Each row was made from one path, in order. Every step used is in the known rows, and no mark comes twice. Write each row's path.
Known rows
mugine manaf beno: [ 2.47  4.31 -1.34 -1.35 -0.16  2.69 -0.56  2.37 -7.16 -3.71  2.43  0.31
 -0.56  1.05  1.23 -2.18  1.08 -1.12  0.61]
midak manaf beno kudima mugine: [-1.54  1.64 -1.33 -0.80 -4.89 -0.41 -0.42  2.69 -1.49 -2.46  3.09  1.22
  2.18 -0.61  1.65 -1.73  2.77 -1.86  3.49]
kudima lunubo nivu manaf midak: [-0.04 -5.82  0.25 -1.70  0.85  0.11  2.96  1.40 -6.53  0.33 -1.02 -4.17
 -3.41 -2.16  2.93 -3.17 -0.71 -0.28 -2.74]
nivu manaf: [ 2.47  0.33 -0.27  0.85 -0.43  1.50  1.92  2.68 -4.45 -3.95  1.83 -4.80
 -2.42  0.85  0.90 -5.44  1.26 -0.52  0.35]
kudima mugine manaf midak: [-3.10  1.52 -2.05 -2.37 -2.27  3.01  1.58  2.44 -3.71 -2.15 -1.20  0.99
 -0.85  1.39  0.00 -1.09 -1.21 -3.31 -2.13]
manaf beno: [ 3.85  3.47 -0.08  0.33  0.37  1.72  0.14  0.30 -6.77 -3.28  2.35 -3.33
 -2.17  1.31  0.21 -3.12  1.32 -0.31  1.04]
ditov midak manaf beno kudima lunubo: [-3.43 -0.07 -0.92 -3.54 -2.55 -1.42  3.46  1.45 -3.70  0.15  1.71  1.66
  0.40 -4.65  1.74  0.03  4.61 -3.77  2.82]
lunubo kudima mugine manaf beno: [ 1.06  1.83 -2.39 -1.08 -1.27  3.62 -2.24  3.00 -2.16 -1.22  1.58 -1.22
  1.04  0.98  5.69 -1.37 -1.69 -2.02  0.84]
zipok manaf: [ 2.16  2.14  1.45  1.00 -1.98  0.75  2.99  2.26 -5.33 -6.22  0.02 -3.05
 -4.79 -0.98 -2.32 -1.99 -1.07 -0.50 -0.62]
midak manaf beno kudima: [-0.35  2.04 -0.55 -0.64 -3.06 -0.66  0.42  3.05 -5.54 -1.89  4.00  0.65
  1.44 -0.74  0.66 -2.31  3.65 -1.43  3.00]
ditov midak manaf zipok: [-0.10  3.39 -0.02 -1.19  1.67  1.39  1.84 -2.79 -3.23 -0.89  0.73 -1.06
 -0.37 -0.85  2.41 -3.42  2.02 -3.62  4.58]
kudima mugine manaf: [-0.76  1.67 -2.71 -1.03 -1.70  4.02  1.66  2.66 -1.86 -4.67 -0.02 -0.36
 -0.88  0.84  1.31 -1.85 -0.99 -1.82 -0.64]
beno kudima mugine manaf: [-2.15  0.25 -2.95 -1.67 -3.67  2.61  2.53  4.56 -2.02 -3.76  2.20  2.43
 -0.70  0.48  0.20 -0.17 -0.25 -1.87  1.11]
beno kudima lunubo nivu manaf: [ 0.64 -6.96 -0.87 -1.07 -0.74 -0.69  3.95  3.50 -5.00 -1.56  2.21 -2.91
 -3.16 -3.37  3.21 -2.01  0.22  0.98  0.38]
zipok manaf beno kudima lunubo: [ 1.42 -0.27  2.56 -0.89 -3.95 -1.92  2.52  4.07 -6.34 -4.38  2.30  0.89
 -4.14 -4.17 -1.51  0.68  1.22  0.18  1.20]
nivu manaf mugine: [ 0.92  0.18 -0.23 -0.02 -2.32  0.96  1.74  2.00 -2.79 -2.31  1.33 -3.69
 -2.56  3.81  0.31 -5.35  2.24 -0.33 -0.11]
ditov midak manaf: [-2.70  2.44 -1.97 -1.81 -0.65  1.39  4.10 -0.64 -2.52 -1.36 -0.48 -2.36
 -0.52 -1.60  0.94 -2.71  2.21 -4.30  1.38]
ditov midak manaf beno kudima: [-2.08  3.42 -1.23 -2.68 -2.84 -0.71  1.88  0.89 -3.58 -0.16  3.02  1.45
  0.97 -1.65  0.63 -1.07  4.37 -4.03  4.66]
midak manaf: [-1.16  1.28 -1.30  0.50 -1.31  1.66  2.28  1.49 -4.87 -3.06  0.57 -3.11
  0.05 -0.72  0.74 -3.93  1.87 -1.74 -0.36]
manaf midak: [-0.48  1.19 -0.20 -0.67 -0.23  1.98  3.08  0.68 -7.43 -1.18 -0.15 -3.04
 -3.20  1.60 -1.96 -2.46 -0.14 -1.85 -2.16]
midak manaf beno kudima lunubo: [-1.68 -1.44 -0.10 -1.22 -3.01 -1.41  1.68  3.24 -5.79 -1.42  2.74  0.93
  0.84 -3.77  1.75 -1.31  4.12 -0.97  1.38]

Which path is each row?
[ 4.32 -3.60  0.40 -0.79  1.21 -0.21  0.04  0.95 -6.03 -2.04  1.67 -4.74
 -2.42 -2.48  5.25 -3.73  0.78  1.41  0.53] : kudima lunubo nivu manaf beno
[-0.82 -3.90 -0.77 -1.81 -1.48 -1.61  1.39  1.84 -6.22 -0.52  2.27 -0.04
  0.57 -4.43  3.98 -0.51  1.89  0.16  1.35] : midak manaf beno kudima lunubo nivu
[ 0.65  1.88  1.21  0.20 -3.82  0.07  2.84  1.70 -3.70 -4.71 -0.48 -1.92
 -4.88  1.93 -2.89 -2.07 -0.28 -0.22 -1.15] : zipok manaf mugine
[ 1.91  0.69 -0.08 -0.27 -4.16 -0.34 -0.75  3.95 -1.22 -3.01  4.51 -0.45
 -0.29  0.71  1.68 -3.35  2.59 -0.73  4.25] : nivu manaf beno kudima mugine
[ 1.31  1.72 -0.97 -0.52 -3.25  0.58  0.43  1.86 -2.60 -3.10  3.49 -0.04
 -1.31  0.91 -0.07 -0.91  1.15 -1.09  3.18] : manaf beno kudima mugine
[-2.48  1.15 -1.35 -0.42 -2.93  0.93  2.20  0.77 -3.04 -1.57 -0.01 -2.14
 -0.09  2.35  0.22 -3.81  2.66 -1.49 -0.95] : midak manaf mugine
[-0.14  2.30  2.24 -0.47 -2.42  0.15  2.80  2.24 -6.98 -3.43 -1.00 -1.73
 -4.81 -0.24 -3.47 -1.49 -1.24 -1.55 -1.99] : zipok manaf midak
[ 2.15 -3.70 -0.61 -1.71 -0.09 -0.31  2.23  1.24 -7.28 -1.21  2.53 -1.45
 -2.94 -2.90  2.43  0.55  0.11  1.16  0.97] : manaf beno kudima lunubo nivu
[-4.08  2.28 -2.12 -2.42 -2.51  0.87  3.82 -1.33 -0.70  0.06 -1.19 -1.30
 -0.57  1.56  0.27 -2.76  2.89 -4.23  0.72] : ditov midak manaf mugine
[-0.76 -7.26 -0.91 -1.91 -2.51 -1.23  3.70  2.69 -3.27 -0.02  1.69 -1.79
 -3.31 -0.45  2.56 -1.96  1.18  1.11 -0.25] : beno kudima lunubo nivu manaf mugine
[ 2.39 -2.71  1.76 -1.36 -2.36 -2.40  2.11  2.68 -6.79 -3.77  1.61 -0.06
 -4.43 -4.84  0.78  1.41 -1.05  1.35  1.17] : zipok manaf beno kudima lunubo nivu
[ 0.92  2.96 -1.57 -2.07 -2.21  1.35  0.39  4.29 -6.99 -2.88  4.55  3.06
 -0.16  0.48  0.38 -0.41  2.05 -1.08  2.29] : mugine manaf beno kudima
[ 1.26  3.64 -1.92 -1.43 -1.85  2.81 -1.44  2.16 -2.97 -4.47  1.46  0.72
  0.14  1.16  2.17 -1.61  0.16 -1.64  1.06] : kudima mugine manaf beno
[ 2.70 -1.86 -0.70 -0.93 -2.67 -0.64 -1.20  2.44 -1.76 -2.14  3.95 -1.55
 -0.71  0.09  4.19 -2.54  0.35  0.41  4.25] : lunubo nivu manaf beno kudima mugine
[ 1.62  2.61  1.62 -0.35 -5.74 -1.31  0.20  3.50 -2.17 -5.46  2.70  1.03
 -2.66 -0.81 -1.58  0.12  0.08 -0.67  3.27] : zipok manaf beno kudima mugine
[ 1.75 -2.29  0.81 -0.76 -2.38 -1.20  1.36  4.53 -5.53 -1.80  4.23 -0.83
 -1.75 -2.32  1.80 -2.84  3.78  0.13  2.28] : nivu manaf beno kudima lunubo
[ 0.13 -5.82 -1.61 -1.22  0.16  0.56  5.34  1.41 -6.32 -1.73  1.05 -2.34
 -4.21 -3.24  1.34  0.50 -1.19  0.83 -0.55] : beno kudima lunubo nivu
